In the rows, zero is written as 128.
Known rows, with every way that one mark hangs from another:
nesiz[dibi[dizi[gopun]] keku rafefit]: [120  91 156 109 127  94  91 108 153  74 135 117 136 157 157 104  76]
dibi[dizi[gopun[dezogaz] rafefit[nesiz[keku]]]]: [133  50 175 106 117 111 101 181 139  78 181 121 127 171 117  91  99]
rafefit[nesiz[dibi[dizi] keku]]: [108 108 167 106 138 102 136 114 146  49 149 120 146 139 177 117  88]
nesiz[dibi keku]: [116 125 140 108 125 102 131  82 143  68 132 120 143 119 150 122  99]
kitigis[masef[dizi[dibi[nesiz[keku]] gopun rafefit]]]: [130  73 154  97 129 102  89 207 118 163 165 132 113 166 112  60  84]
nesiz[dibi[dizi] keku rafefit]: [116 101 149 104 133  99 123  94 157  49 134 111 143 129 179  95  63]
rafefit[nesiz]: [114 123 145 114 120 120 156 155 136 103 151 138 127 133 153 131 122]
kitigis[masef]: [116 112 133 120 117 103 122 169 143 120 133 145 108 138 146 111 112]
rafefit[nesiz[dibi]]: [110 143 150 115 130 103 170 141 139  94 133 133 132 137 155 152 108]
dibi[nesiz]: [125 102 145 119 119 120 126 157 133  90 141 120 125 130 152 111 111]
gopun[dizi[dibi rafefit]]: [139 111 146 102 112 109 157 201 134 122 171 135 131 115  89 140 100]
rafefit[nesiz[keku]]: [112  92 144 102 128 122 147 103 133  80 150 129 137 131 159 113 109]
dibi[dizi[gopun[dezogaz]]]: [135  64 168 131 102 102  69 193 156  88 169 129 118 152 115 115 126]
nesiz[dibi]: [118 149 139 119 120  99 140 129 146  90 131 129 130 125 146 142 110]
nesiz[keku rafefit]: [119  86 126 101 121 121 131  87 144  81 132 118 136 117 159  96  85]
gopun[dezogaz dizi[dibi]]: [138  82 162 114 107 104 157 191 151 100 171 132 139  92  85 152 119]
kitigis[masef[dizi]]: [115 130 133 116 124 100 106 167 148 145 144 156 114 116 142  84 110]
gopun[dizi[dibi rafefit[nesiz]]]: [130 113 156  97 123 115 191 211 128 123 172 139 132 127 101 149  99]

Rows:
[131  96 166 124 113  88 106 173 166  86 144 119 126 154 131 123  87]	nesiz[dibi[dizi[gopun[dezogaz]]] rafefit]
[129  29 163 102 125  98 103 185 140 142 154 127 121 144 115  61  69]	kitigis[masef[dizi[dibi[nesiz[keku rafefit]] gopun[dezogaz]]]]
[139  74 157  92 128 117 157 173 123  90 166 115 145 112 107 103  77]	gopun[dizi[dibi[nesiz[keku]] rafefit]]
[115 116 132 102 129 103 148  77 149  73 120 116 144 121 160 110  74]	nesiz[dibi keku rafefit]
[137  47 164 115 110 113 131 206 136 129 151 112 121 162 112 124  98]	dizi[dibi[nesiz[rafefit]] gopun[dezogaz]]
[125 131 161 113 126  79 134 225 144 160 157 152 109 160  95 101  95]	kitigis[masef[dizi[gopun[dezogaz] rafefit[nesiz[dibi]]]]]
[140 100 155 108 117 112  96 225 119 169 173 125 119 155 101  92 107]	masef[dizi[dibi[nesiz] gopun rafefit]]
[148  37 169  95 119 109 159 188 132  76 177 110 146 110  85 104  75]	gopun[dezogaz dizi[dibi[nesiz[keku]] rafefit]]
[135  98 154 118 109 109  71 203 138 113 168 130 113 170 123 109 112]	dibi[dizi[gopun rafefit]]
[131  51 164 113 120  96 111 230 142 169 151 134 108 157 112  79  82]	kitigis[masef[dizi[dibi[nesiz[rafefit]] gopun[dezogaz]]]]
[132 108 167  97 129  95 191 147 146  58 160 126 152 106  96 130  74]	gopun[dezogaz dizi[rafefit[nesiz[dibi keku]]]]
[128 101 156 113 118  95 118 236 139 163 170 158 103 160  90  85 103]	kitigis[masef[dizi[gopun[dezogaz] rafefit[nesiz]]]]
[134  75 162  95 123 112 177 157 141  66 175 131 145 103  95 109  84]	gopun[dezogaz dizi[rafefit[nesiz[keku]]]]
[121  73 185 114 126  93 111 141 152  58 160 121 139 161 134 121 101]	rafefit[nesiz[dibi[dizi[gopun[dezogaz]]] keku]]
[124 129 128 109 122 101 111 197 140 151 154 152 109 127 125  68  94]	kitigis[masef[dizi[rafefit]]]
[125  52 146  95 128 123 148 129 128  92 140 102 138 135 161  96  73]	dizi[dibi[nesiz[keku rafefit]]]
[123 148 152 112 122 101 148 183 128 127 147 136 117 175 120 146 108]	dizi[gopun rafefit[nesiz[dibi]]]
[134  89 160 114 124 118 111 211 133  81 163 114 125 151 155  82  85]	dibi[dizi[rafefit] nesiz]
[138 100 141 110 105 112 100 210 122 155 166 129 111 171 100 139 124]	dizi[dibi gopun rafefit]
[127  79 146 107 122 119 155 175 131 116 139 113 125 140 154 117  85]	dizi[dibi[nesiz[rafefit]]]
